What can hang from each mark
K: B V
Z: A V
W: B
B: D W
V: K W
D: B
A: D W Z

Known rows, with every way that one mark hangs from another
(V K): [-1.52  1.51  1.74 -3.50 -1.70 -1.69 -2.93  0.48  3.86 -4.58  4.27  1.04
  3.11 -3.70 -0.99 -0.93 -2.63  2.43  3.19 -0.28 -1.94  1.00  0.71  2.44]
(A D W Z): [-2.58 -1.54 -2.14 -0.13 -0.19  4.35  1.37 -2.65  6.25 -4.92  6.07 -1.20
 -0.04 -5.17 -3.79 -3.48 -2.71  3.61  2.28  0.07 -1.38  1.31 -1.66  1.53]
(K (V (W (B D)))): [-4.40  0.21 -1.70 -2.89 -3.28  1.97  2.44 -1.96  2.79 -3.77  1.87  3.70
  1.53 -3.07 -2.87  8.04  3.99  3.53  0.52  0.31  2.87 -1.75 -1.51 -1.73]
(Z A): [-3.96 -0.93  0.30 -2.19 -3.17  1.30  0.55 -0.74  7.42 -6.05  4.25 -0.36
  1.24 -5.08 -0.69 -4.22 -1.95  1.84  2.63 -0.67 -2.28  0.05 -0.93  0.51]
(K (B W)): [-1.55  0.43 -1.01 -4.32 -2.52 -0.89 -2.91  1.08  5.73 -2.81  4.30  0.24
  4.36 -4.62 -2.33  0.44  1.58  1.40  1.90  1.15 -1.96  0.24  0.20 -0.54]
(V W): [-3.47 -0.60 -0.91 -1.97 -3.47  0.80  0.67 -1.26  3.95 -5.06  3.76 -0.42
  2.24 -3.82 -1.63  0.96  2.76  3.43  1.67 -1.01 -0.28 -0.01  1.11 -2.68]
(Z (A D) (V W)): [-4.40 -2.34  0.34  0.64 -5.97  4.03  4.05 -3.25  3.33 -6.48  4.28 -2.60
 -0.95 -3.45 -0.22 -1.98 -0.14  5.21  3.89 -1.99 -3.17  0.77  0.01 -2.87]
(V K (W (B D))): [-2.98  1.18  2.63 -4.53 -4.41 -0.65 -0.49 -1.37  1.47 -2.47  2.75  2.57
  1.68 -2.52 -0.47  6.53  1.32  3.78  3.48  1.81  1.76  0.30 -0.77 -0.05]
(Z (A D W) V): [-2.14 -2.38  0.92 -0.73 -2.42  5.40  2.66 -2.98  4.99 -5.51  6.23 -2.31
 -0.22 -3.93 -1.79 -4.00 -3.56  4.40  3.67 -0.63 -3.21  2.45 -0.43  1.00]
(B D W): [-2.83 -2.41 -0.64 -4.71 -2.76  1.56 -0.52  0.17  5.50 -2.09  3.93  2.08
  2.47 -5.01 -3.45  3.95  2.53  1.93  2.68  2.60  0.28 -2.48 -0.36 -0.80]
(Z (A D) V): [-3.64 -1.97  0.89 -0.66 -3.97  3.96  2.67 -2.75  4.68 -5.59  4.80 -1.74
 -0.65 -4.07 -0.86 -3.62 -3.31  4.37  3.82 -1.43 -3.82  0.60 -0.59  0.07]
(K B): [-2.20  2.15  0.04 -3.77 -1.02 -0.69 -1.71  0.25  5.04 -4.33  4.59 -1.17
  3.42 -4.35 -0.56 -0.35  0.19  2.47  0.85  0.18 -1.98  1.76 -0.15  0.06]
(Z (A (D B) W) V): [-1.81 -4.20  1.29 -1.30 -2.34  6.44  4.65 -3.15  5.61 -4.81  6.21 -1.56
  1.19 -5.35 -1.67 -2.50 -5.49  5.61  2.90  1.81 -4.98  1.18 -1.33 -0.92]
(Z A (V (K B))): [-0.94  4.09  5.93 -2.86 -2.46 -1.35 -2.18  2.26  4.11 -5.64  3.89 -3.88
  1.58 -3.08  1.59 -3.58 -2.50  2.50  2.80  0.12 -5.30  5.27  1.69  2.08]
(B D): [-3.71 -0.78  0.20 -4.45 -1.14  1.64  0.67 -0.68  4.87 -3.89  4.41  1.10
  1.97 -4.71 -2.04  3.13  0.78  2.70  1.37  1.54  0.61 -0.48 -0.54 -0.43]
(K V): [-2.93  0.07 -2.06 -1.66 -0.41  0.97  0.26  0.10  5.16 -5.92  3.38  1.95
  2.85 -3.96 -3.53  0.79  0.12  1.92  0.08 -1.62 -0.95 -1.07  0.00  0.73]
(V (W B)): [-3.90 -0.17 -0.68 -3.30 -4.96  0.76  0.16 -3.10  3.26 -3.22  3.40  1.60
  2.16 -2.86 -1.78  2.89  1.56  4.01  2.26 -0.56  1.84 -0.82  0.04 -1.38]
(V K W): [-1.82  1.11  1.16 -2.26 -3.27 -1.74 -1.68  0.18  2.50 -5.09  3.41  0.32
  3.16 -3.20 -0.78  0.73  0.77  3.47  3.26 -0.72 -1.41  1.39  1.49 -0.51]
(D (B W)): [-1.45 -3.75 -1.18 -4.18 -3.20  1.55  0.35 -0.44  6.86 -2.35  4.76  2.39
  4.95 -5.77 -3.59  1.46 -1.16  2.51  2.15  2.88 -2.85 -3.10 -0.13 -2.27]
(Z A V): [-3.39  0.27  3.20 -2.29 -3.11  2.40  1.38 -0.68  5.54 -5.89  4.48 -3.13
  0.17 -3.72 -0.96 -3.90 -1.70  3.04  2.25 -0.95 -3.36  1.50  1.51 -0.13]

Rows
[-5.13  0.05  4.10 -3.55 -5.73  3.55  3.53 -2.41  3.27 -3.78  2.75 -1.25
 -1.26 -2.43 -0.28  3.73  2.32  4.84  2.90  0.87  0.69  1.03 -0.05 -2.42] -> (Z A (V (W (B D))))
[-2.64  2.12  5.40 -2.63 -6.11  0.33  0.16 -1.37  2.29 -4.33  2.91 -1.16
  0.23 -1.59  0.55 -0.40 -0.98  4.19  4.38 -0.71 -1.96  2.68  1.71  0.65] -> (Z A (V K (W B)))
[-2.04 -3.38 -1.83 -0.78 -0.16  5.42  3.02 -3.02  6.94 -4.34  6.25 -0.30
  1.95 -6.67 -3.80 -1.88 -4.62  4.43  1.64  2.47 -3.36  0.30 -2.39 -0.55] -> (A (D B) W Z)
[-2.33 -0.63  0.81 -6.05 -0.67  3.27  0.38 -2.67  4.30 -1.73  5.03  2.46
  1.80 -3.87 -3.02  4.27 -0.34  3.27  1.85  2.74  3.17  0.39 -1.58  1.80] -> (A (W (B D)))
[-4.06  0.33  3.08 -2.48 -6.26  2.51  2.36 -2.40  3.37 -4.40  3.28 -1.77
 -0.37 -2.31 -0.48 -0.07  0.83  4.35  2.85 -1.10 -0.47  1.13  1.28 -1.60] -> (Z A (V (W B)))
[-2.76 -3.79 -2.06 -0.57 -2.17  3.97  1.72 -3.25  6.57 -5.81  5.47  0.49
  0.67 -5.28 -1.58 -4.76 -3.88  3.16  4.27 -0.10 -2.06  1.09 -2.83  1.36] -> (Z (A D W))
[-3.25  1.79 -1.33 -1.61 -1.40  0.67  1.37  1.11  3.17 -5.47  2.02  0.52
  2.39 -3.87 -1.49  6.56  5.81  3.16 -0.71  0.85  0.01  1.50 -0.92 -3.13] -> (K (B D) (V W))
[-3.70 -4.18  0.56  0.12 -6.16  5.15  6.14 -3.57  4.07 -5.44  4.33 -1.46
  0.77 -4.63 -0.42 -0.50 -1.86  6.21  3.17  0.38 -4.95 -0.24 -0.79 -5.02] -> (Z (A (D B)) (V W))
[-0.64  1.75  2.21 -5.47 -1.92 -2.27 -4.11  2.91  4.14 -2.06  3.44  1.36
  3.84 -4.32 -0.75  4.00  1.36  1.29  3.69  3.42 -1.78  1.36 -0.52  0.93] -> (V (K (B D W)))
[ 0.06  2.05  1.37 -4.19 -2.59 -3.30 -5.20  2.53  4.53 -2.87  3.65  0.84
  4.69 -3.69 -0.68  0.13 -0.06  1.15  3.45  1.44 -3.19  1.62  0.53  1.70] -> (V (K (B W)))
[-3.41  0.35  0.50  0.05 -2.01  4.18  2.25 -2.40  4.04 -5.19  5.15 -3.46
 -1.38 -3.90 -3.10 -2.31 -2.28  4.58  1.79 -1.21 -2.88  0.61  0.68  0.10] -> (A D (Z V))
[-1.87  0.28  1.04 -1.79 -1.75  5.76  1.84 -4.15  3.68 -3.03  5.88 -1.74
 -1.46 -3.13 -4.10 -0.88 -3.57  5.15  2.24  0.25 -0.28  1.55 -0.02  2.22] -> (A D (W B) (Z V))
[-3.53 -2.01  0.72  0.45 -4.07  5.43  5.45 -3.32  3.46 -5.03  4.64 -3.01
  0.08 -4.60 -2.70  1.12 -0.90  6.85  1.00  0.97 -4.33 -0.02  0.62 -5.19] -> (A (D B) (Z (V W)))
[ 1.00  3.23  3.88 -4.26 -2.36 -1.71 -4.35  2.57  2.65 -2.62  4.13 -1.94
  3.56 -2.53 -1.06  0.98  0.17  2.37  3.17  1.04 -4.19  2.68  3.14  1.25] -> (Z (V (K (B W))))
[-3.67  0.83  3.22 -4.77 -4.45  3.51  2.75 -2.62  0.79 -2.39  3.36 -0.74
  0.24 -1.97 -1.84  7.25  3.35  5.49  1.29  0.87  2.29  0.19  1.46 -2.34] -> (Z (V (W (B D))))
[-1.94  3.24  2.75 -3.58 -2.37 -2.35 -1.58  1.76  1.97 -3.84  2.80 -0.73
  2.93 -3.50  1.07  5.24  3.38  3.28  2.11  2.12 -1.05  3.65 -0.06 -1.41] -> (V (K (B D)) W)
[-4.02  2.74  3.04 -2.28 -4.07  2.94  1.92 -2.27  2.84 -3.87  3.81 -3.31
 -0.90 -2.31 -2.86  1.22  1.51  5.04  1.13 -0.68  0.05  1.05  2.70 -1.85] -> (A (Z (V (W B))))
[-2.82 -0.02  4.46 -4.96 -2.16  4.93  2.26 -2.20  4.85 -3.07  4.80 -1.14
 -0.76 -3.36 -1.79  1.40 -1.28  3.97  2.36  2.39  0.81  2.34 -0.41  1.50] -> (Z (A (W (B D))) V)
[-2.61 -1.15  0.88 -3.81 -2.59  2.44 -0.03 -2.94  6.78 -3.64  4.77  1.60
  1.08 -4.29 -1.67 -3.16 -3.20  2.11  3.25  0.45  0.35  1.40 -1.43  2.64] -> (Z (A (W B)))
[-2.38  1.28  0.73 -3.44 -0.38  2.86 -0.46 -2.08  6.12 -3.22  5.05 -0.13
  0.78 -3.98 -3.78 -1.76 -2.18  2.36  1.65  1.06  0.85  1.60 -0.37  2.52] -> (A (W B) Z)
[-3.05 -3.84  1.16 -1.08 -4.11  5.05  4.97 -3.16  5.51 -5.08  5.26 -0.74
  0.92 -5.23 -0.85 -1.98 -5.25  5.48  2.93  0.66 -5.71 -0.53 -1.41 -2.04] -> (Z (A (D B)) V)
[-1.36 -4.89 -2.46 -2.46 -0.83  4.72  2.53 -3.71  5.30 -3.35  6.46  2.07
  3.72 -6.02 -2.93  0.61 -4.71  5.12  2.30  2.30 -2.81 -0.70 -2.59 -0.72] -> (A (D B) W)
[-2.13  0.53 -2.01 -3.56 -1.03  0.49 -0.85  2.22  5.01 -3.35  2.49  2.91
  3.59 -4.52 -3.13  5.54  4.04  1.04  0.36  2.41 -0.89 -0.35 -1.24 -0.56] -> (K (B D W) V)
[-3.80 -0.30  2.92 -0.94 -4.90  2.63  2.49 -0.87  4.08 -6.38  3.59 -3.84
 -0.08 -3.45 -0.41 -1.99  1.85  4.21  2.37 -1.44 -2.58  1.94  2.32 -3.09] -> (Z A (V W))
[-0.59 -0.74  3.20 -0.96 -2.33  3.28  0.19 -1.68  3.81 -5.33  5.53 -1.92
  0.15 -3.40 -0.60 -4.48 -5.15  4.20  5.25 -0.01 -4.24  3.82 -0.17  3.11] -> (Z (A D W) (V K))
[-2.01 -0.22  3.46 -2.38 -1.13  4.35  1.10 -0.80  5.76 -5.86  5.45 -3.83
  0.61 -3.76 -1.67 -4.20 -1.90  3.30  2.09 -0.15 -2.29  3.28  1.55  0.96] -> (Z (A W) V)
[-1.67  0.05  0.75 -0.16  0.08  5.91  2.00 -2.36  4.39 -5.06  6.28 -4.23
 -0.86 -4.09 -4.26 -3.10 -2.50  4.57  1.73 -0.15 -2.06  2.60  1.06  0.85] -> (A D W (Z V))
[-0.10  1.61  5.61 -2.62 -1.06  1.90 -1.30  0.52  4.49 -5.49  5.01 -3.15
  0.78 -3.40 -0.76 -4.56 -3.45  2.88  3.46  0.38 -3.61  4.71  2.22  3.21] -> (Z (A W) (V K))
[-2.43 -1.92  1.32 -2.26 -3.66  5.49  2.71 -4.80  4.30 -3.66  5.62 -0.20
 -0.70 -3.19 -2.05 -2.47 -4.66  4.70  4.24 -0.04 -1.20  1.62 -1.48  2.42] -> (Z (A D (W B)) V)
[-3.23 -3.17 -1.64 -2.40 -3.94  3.84  1.79 -4.97  5.92 -3.60  5.17  2.69
  0.19 -4.32 -1.50 -2.85 -4.79  3.34  4.72  0.34 -0.52  0.29 -3.90  2.80] -> (Z (A D (W B)))
[-2.43  1.58  2.31  0.87 -3.74  2.01  1.08 -1.41  1.48 -5.72  4.12 -3.67
 -1.15 -2.66 -1.64 -0.68 -0.87  5.31  3.49 -1.39 -3.81  2.43  1.90 -0.47] -> (A D (Z (V K W)))
[ 0.28  5.12  5.42 -4.09 -0.81 -1.62 -3.23  2.17  1.96 -4.27  4.41 -3.16
  2.99 -2.40  0.29  0.20 -1.37  3.68  1.92  0.08 -3.90  4.58  3.11  1.76] -> (Z (V (K B)))
[-2.89  2.20 -0.76 -2.93  0.72  0.48  0.21  1.75  4.31 -4.92  2.82  1.44
  2.64 -4.49 -1.71  4.56  2.37  2.31 -0.86  1.08 -0.40  1.05 -1.45 -0.39] -> (K (B D) V)
